Every row comes from one small tree of marks. Brackets hold a mark, then the marks that hang from it, in the order of their numbers. Every link used is in the known rows. Which tree was each row made from?
Known rows:
[z_211 z_311 z_815]: [ -2   1   8 -17   3  37  -9  -8  14 -21  27  -5  29 -16  13 -13  -9  -1
   9   9  10 -14  18   6  13 -22   6   1   9  11]
[z_975 z_638]: [ 16   8  -4  -1   5  13   2 -21   3   8  21  27  15  14 -12   8  11  -3
 -15 -17 -12   6 -18  11 -15   3   8  -7  10  -9]
[z_311 z_211 [z_530 z_245]]: [  7   3  -3 -16   0   1  11  15 -13   4   4   1  14  -1  -1  -4  -3  -8
  10 -11 -16 -16   9  12  12  18  27   9  19  -2]
[z_245 [z_638 [z_975 [z_530 z_311]]]]: [-10  14   2   8  -1   7 -12   5  11   9  14  26   8   7 -20  14   8  15
 -15 -19   1 -10   1  -4  -8 -26 -22 -15  16 -11]
[z_245 [z_638 [z_975 [z_530 [z_311 z_211]]]]]: [-12  20  -1   7   2  10 -11  11   4  10  11  22  11   2 -17  12   5  10
 -20 -20   4 -13  10  -1 -12 -19 -22 -15  17  -9]
[z_815 z_211]: [  5   9  -9  -6  -2  30  -5  -1   0  17  25  22  -1  11  -7  13   6  -7
 -15  -2  -7 -23  17  15   0 -17  24   5  -1  -5]
[z_975 [z_530 z_245 z_311] z_638]: [ 12  -3  -4 -10 -11 -11  10   1  -2  13  32  16  -3  26 -15   7  13  11
 -10 -14 -19   9 -28  18 -15  -1  18  -6  32  -6]
[z_311 z_211 z_530]: [  9   5   0 -16   8  18  -3  10 -13   3   4  11  15   0  -5   0   3  -8
   0  -3 -17 -23  10  11   4  16   8   8  19   3]
[z_311 z_530]: [ 16  -8   5 -16   1  12  -4   0   0   0  10  20   5   6  -7   3   6   3
   8  -3 -24 -14  -7   6  13   1   5   4  17  -1]
[z_815 [z_211 [z_311 [z_530 z_975]]]]: [  7   0  -8 -27   4  25  -9   0   4  -5  26   8   7   0   0 -14   2  -6
   2  17 -20 -29   9   7  17 -19  20   8   0  -3]
[z_311 [z_211 z_815] z_530]: [  5   3   7 -21   9  24  -4   9  -5  -7  10  -3  16  -8   4  -3  -6  -5
   5   7  -8 -23  19  15  15  13   3  10  19  13]
[z_211 [z_311 [z_530 [z_245 z_638]]] z_815]: [ -3   1   5 -21   5  11  -3  -2  12 -32  20 -17  28 -18  10 -25 -13   7
  28   7  -3 -15  13   3  28 -13  11   2   8   2]
[z_638 [z_245 [z_530 z_311]] z_975]: [  3  -5  16  14   7  -3  -5   7  19  25  19  35  15  -1 -12  19  -8  14
 -22 -39  12   4  -8 -10 -28 -26   7 -22  36  -1]
[z_211 z_815]: [  1   1  10  -7  -2  32  -3  -7  11  -1  22   8   8  -3   4   8  -5   1
   3  -1   3 -10  14  15  11 -12   5   0  14   9]
[z_638 z_975]: [ -4  -5  -3   2   0  12   3  -4  18  10  17  21  20  -2  -6  16  -1   0
  -7 -17  10   0  -5  -4   5 -23  -2  -3  10   1]
[z_974 [z_211 z_311]]: [ 10  12 -15  -8   5  14  -2  -1   3  -1  12  23  17 -10  13  -4   0  10
   2  -2 -12 -10  -6   3 -23 -13   9  -2  11 -12]
[z_311 [z_530 z_245]]: [ 12  -9   1 -16  -4  -5  12   5  -1   1  10   9   4   7  -3   0  -1   4
  21 -10 -23  -8  -9   8  20   3  26   7  18  -6]
[z_211 [z_311 [z_530 z_975]] z_815]: [  4 -10  14 -33   6  27  -8  -7  15 -31  22  -9  18 -18  13 -25  -9   2
  21  25 -13 -19   5   5  32 -11  -2   4  15  11]
[z_975 [z_530 z_245] z_638]: [ 10   1  -7 -10  -6  -3   8  -7  -4   5  27   9   9  21  -8   5  13   9
  -7 -13 -24  10 -32  24 -11  -3  19  -6  15   4]
[z_245 [z_530 z_311] z_638]: [  0  14  15  10   6   5 -15  -4 -10  25   2  38  -6  14 -13  18  -3  10
 -22 -41  -8 -23  16  -9 -26 -13  -9 -28  37 -22]
[z_245 [z_530 [z_311 z_211] z_975] z_638]: [ -4  21  18   3   9  11 -13  -2 -15  26  -4  33 -13   7 -12   9  -5   4
 -25 -32 -16 -31  20  -4 -25   1 -14 -30  47 -21]
[z_638 z_245]: [ 15  13  10  10   2  19 -11   2   9  12  15  30  15   0 -14   7   8   4
 -13 -19 -11  -2  -6  15 -20  -9  22  -9  18  -3]
[z_515 [z_211 z_815]]: [ 15  11  -4 -11  11  37  -7 -19  15  -5  15   0  17   7   4  14  15   4
  -3 -14   4   0  19  17   8 -15   2  -4   9   5]
[z_974 [z_211 [z_311 [z_530 z_975]] z_815]]: [ 10   1  -4 -28   9  11  -2  -3  10 -21  16   5   8 -19  20 -17 -10  18
  18  21 -20 -14  -6   6   3  -9  -3   3  14  -2]
[z_515 z_211 z_530 [z_638 z_245]]: [ 12  33   6   4  10  -5  -8 -26  15   8  -4  19  34  21 -12  -5  28  29
 -28 -44 -17  18   9  17 -27 -16   6 -14  -3  -7]
[z_530 [z_245 z_638] [z_311 z_211] z_975]: [ -7  22   4   0  -9  -3  12  12  -6  20   2  19 -18   5 -16  -5  -1  -5
   0 -20 -15 -19  17   5  -3  10  16  -9  43 -33]
[z_975 [z_530 z_311]]: [  8  -7   7 -10 -15  20 -10  13  -3  16  24  26 -11  18 -13  12  14  11
 -13  -4 -19 -13  -8  13 -11 -13  -4  -2  36   2]
[z_311 [z_211 z_815] [z_530 [z_245 z_638]]]: [ -4  15   3 -12   8   3   5  10  -7  -9   6 -12  16  -9   2  -8  -9   0
  15  -7  -9 -21  25  13  19  12  14   4  15  -2]
[z_515 [z_211 z_311] z_690]: [ 15  14 -17 -16   2  34 -15 -24  12 -16   7  -4  38   1  20 -12  30  -3
  -1 -26  -8 -19   5   6   8 -23  10 -10   6 -20]
[z_690 [z_515 z_211 [z_530 z_245 z_975]]]: [ 12  11  -1 -10  -6   0   7 -18  -5   2  -9  -4   2  15 -11  -9   2   6
  -4 -23 -25  -9  -8  13  -5 -10  16 -16  19  -7]
[z_690 [z_515 z_211]]: [ 21  13 -13   1  11  31  -5 -19  -1   0  -1   4  16  10 -20  10   9  -5
 -11 -11  -8 -13   0  14  -7 -12   6 -10  14   1]

Write each row's tree:
[ -3   5   2  -5 -12   4  18  18  -1  18  18   4  -1   3  -2   3 -10  -6
   5 -16  11 -10  25  12   1   4  31   5  38 -10] | [z_530 z_245 [z_311 [z_211 z_815]]]
[-11   8  -9   1   4  -6  13  -9  19   8  14  10  28   8 -11  12   8  16
  -5 -18  -3  13  -2  13   5 -22   0   0   3   9] | [z_515 [z_638 [z_975 [z_530 z_245]]]]
[-13  19  -6  12  -6 -12  14  18   3  22   9  16   7   3 -14   7  -6  -1
  -4 -35  14  -8  23  -4  -7  -5  14  -6  31 -27] | [z_530 [z_245 [z_638 z_975]] [z_311 z_211]]
[  0   1   8 -15 -10  26  -9  19  -6  12  23  11  -5   8  -5   8   6   5
 -15   3  -7 -19  10  19  -9  -5  -3  -1  37  10] | [z_975 [z_530 [z_311 [z_211 z_815]]]]
[ 10   1 -11 -27   9  19  -7 -10   4  -6  30   9  11   3  -4 -16   4  -6
  -2  15 -20 -21   0   7  12 -14  17   7  -4  -6] | [z_815 [z_211 [z_311 [z_530 [z_975 z_638]]]]]
[ 22   7 -12 -13  16  26 -10 -17   1 -17   2  -7  29   1 -14  -8   7  -4
   1  -1 -12 -16  -1   7   4 -13   4  -5  11   4] | [z_690 [z_515 [z_211 [z_311 z_530]]]]
[ 15  -2   0 -11  -6   6  -5  -3  -1  14  31  27  -2  25 -20   8  17  11
 -23  -7 -19   1 -27  16 -21  -2  -3  -7  30  -2] | [z_975 [z_530 z_311] z_638]
[ -1  18   4   3  -2   0   1 -20  -6   7 -10  14  17  13 -23  -8  -2  10
 -18 -17 -20 -14   1  12 -18 -10   1 -11   9   0] | [z_690 [z_515 z_530 z_638]]
[ -4  11   1  -2 -11   7  -1   6  -7   5  13   8   1  11  -7   8   7  13
  -1 -14 -22  -8  -7  20  -4 -13  10 -10  15   0] | [z_975 [z_530 [z_245 z_638]]]
[ -3  -2   5 -13 -16   9   6  23  -7  12  24  -1  -5   9  -2   5   0   6
  -2  -4  -6 -10   7  22  -3  -3  16   0  37   7] | [z_975 [z_530 z_245 [z_311 [z_211 z_815]]]]
[  6   8  -2 -10  -7 -11  24   2  -3  21  16  17 -13  12 -14  -5   0  -9
  -3 -16 -15  -2  -5  10  -7  19  26  -3  43 -24] | [z_530 z_245 [z_311 z_211] [z_975 z_638]]
[  8  -8   9 -34  11  20  -6 -16  15 -33  27  -9  22 -13   8 -27  -5   3
  17  22 -13 -11  -6   5  26  -7  -3   1  13  10] | [z_211 [z_311 [z_530 [z_975 z_638]]] z_815]
[ 16  13   4  -2   2   5 -11   8  -2  16  28  27  10  17 -23   4  19  10
 -33 -12 -16   4 -22  22 -41   6   7 -11  33   1] | [z_975 [z_530 [z_311 z_211]] [z_638 z_245]]
[  5   2  12 -28   9  23  -2   4  -3  -8   7  -2   3 -10   3 -10  -5  -4
   6  15 -20 -25  12  17  22  17  -2   7  26  11] | [z_311 [z_211 z_815] [z_530 z_975]]
[ -3  16   9   1 -13  -6   3 -11 -10   5 -10   9  -6   8 -17 -14 -11   7
  -3 -20 -29 -21 -10   9  -8  -8  11 -20  21 -13] | [z_690 [z_515 [z_530 [z_245 z_638] z_975]]]
[  3   1  11  -5 -21 -11  11  -1  -9  14  -3  12 -16  13 -18 -13 -12   5
  -5 -16 -25 -21 -10   5 -10  -5  17 -13  38 -15] | [z_690 [z_515 [z_530 z_245 z_311 z_975]]]
[  6   9 -10 -14   6  20  -2  -4  12 -12  19   8  17 -19  20  -6  -8  13
   8   8  -3 -11   5   7 -11 -17   4   0   9  -3] | [z_974 [z_211 z_311 z_815]]
[  4   0  12  -2   2  14  -5   8 -15  31   7  28  -2   9  -2  18  -7  -2
 -23 -33  -2 -22  17  -2 -26   0   7 -16  46  -5] | [z_245 [z_530 [z_311 z_211]]]
[ 18  10   4  -2   4   9 -12  -7   3   5  28  22  16  15 -18   6  20  15
 -25  -9 -25  11 -36  25 -31  -5   8 -13  17   9] | [z_975 z_530 [z_638 z_245]]
[ -7 -13  -2  -5 -13  -6   9  15  15  15  26  14   5   7  -9  14   0  12
  -2 -16   5   5 -13   2   4 -26   5  -2  28   2] | [z_638 [z_975 [z_530 z_245 z_311]]]
[ 10  -7  -1 -26   5   1   6  -9   6 -18  18   1  20  -4   1 -25  -1  -1
  21   4 -26  -6 -19   3  18  -1  19   0  14  -8] | [z_211 [z_311 [z_530 z_245 [z_975 z_638]]]]
[  6  -1 -12 -21   0  15   0   5   1  -5  28   1  14   1   3 -13  -1  -7
   8   6 -11 -23  13   7  16 -19  35  11  -6  -6] | [z_815 [z_211 [z_311 [z_530 z_245]]]]
[-10  18   7   0 -29 -17   1  -7  -5   5  -7  10   8  11  17 -18   7  14
  -1 -51 -26 -24  -1   4  -3 -15  21 -20  11 -38] | [z_515 [z_530 [z_245 z_638]] z_690]
[  6   9   9 -15   1  14   4  -6   5  13  21  20 -10   6 -13  -2   0  -7
 -16   3  -9 -10   4  12  -7  17  -2  -4  42 -11] | [z_530 [z_311 [z_211 z_815]] [z_975 z_638]]
[ -5   6  20  -9 -21   5  -4  10  -5  18   9  20  -3  10   0  -7  -4   7
 -17 -23  -3 -17  19   2 -18  -3   5  -6  30 -10] | [z_515 [z_530 [z_311 [z_211 z_815]]]]
[ 11   5  -2 -10  -3   9  -4   3  -8  15  27  21   3  21 -18   7  17   4
 -28  -7 -15  -4 -16  18 -27   6  -3  -6  31   1] | [z_975 [z_530 [z_311 z_211]] z_638]
[  8  -8  -2 -21   0   6   3   2   3 -17  17  -1  26  -8   5 -19  -1  -1
  23  -2 -15 -12  -4   1  19  -9  23   6  11  -3] | [z_211 [z_311 [z_530 z_245]]]
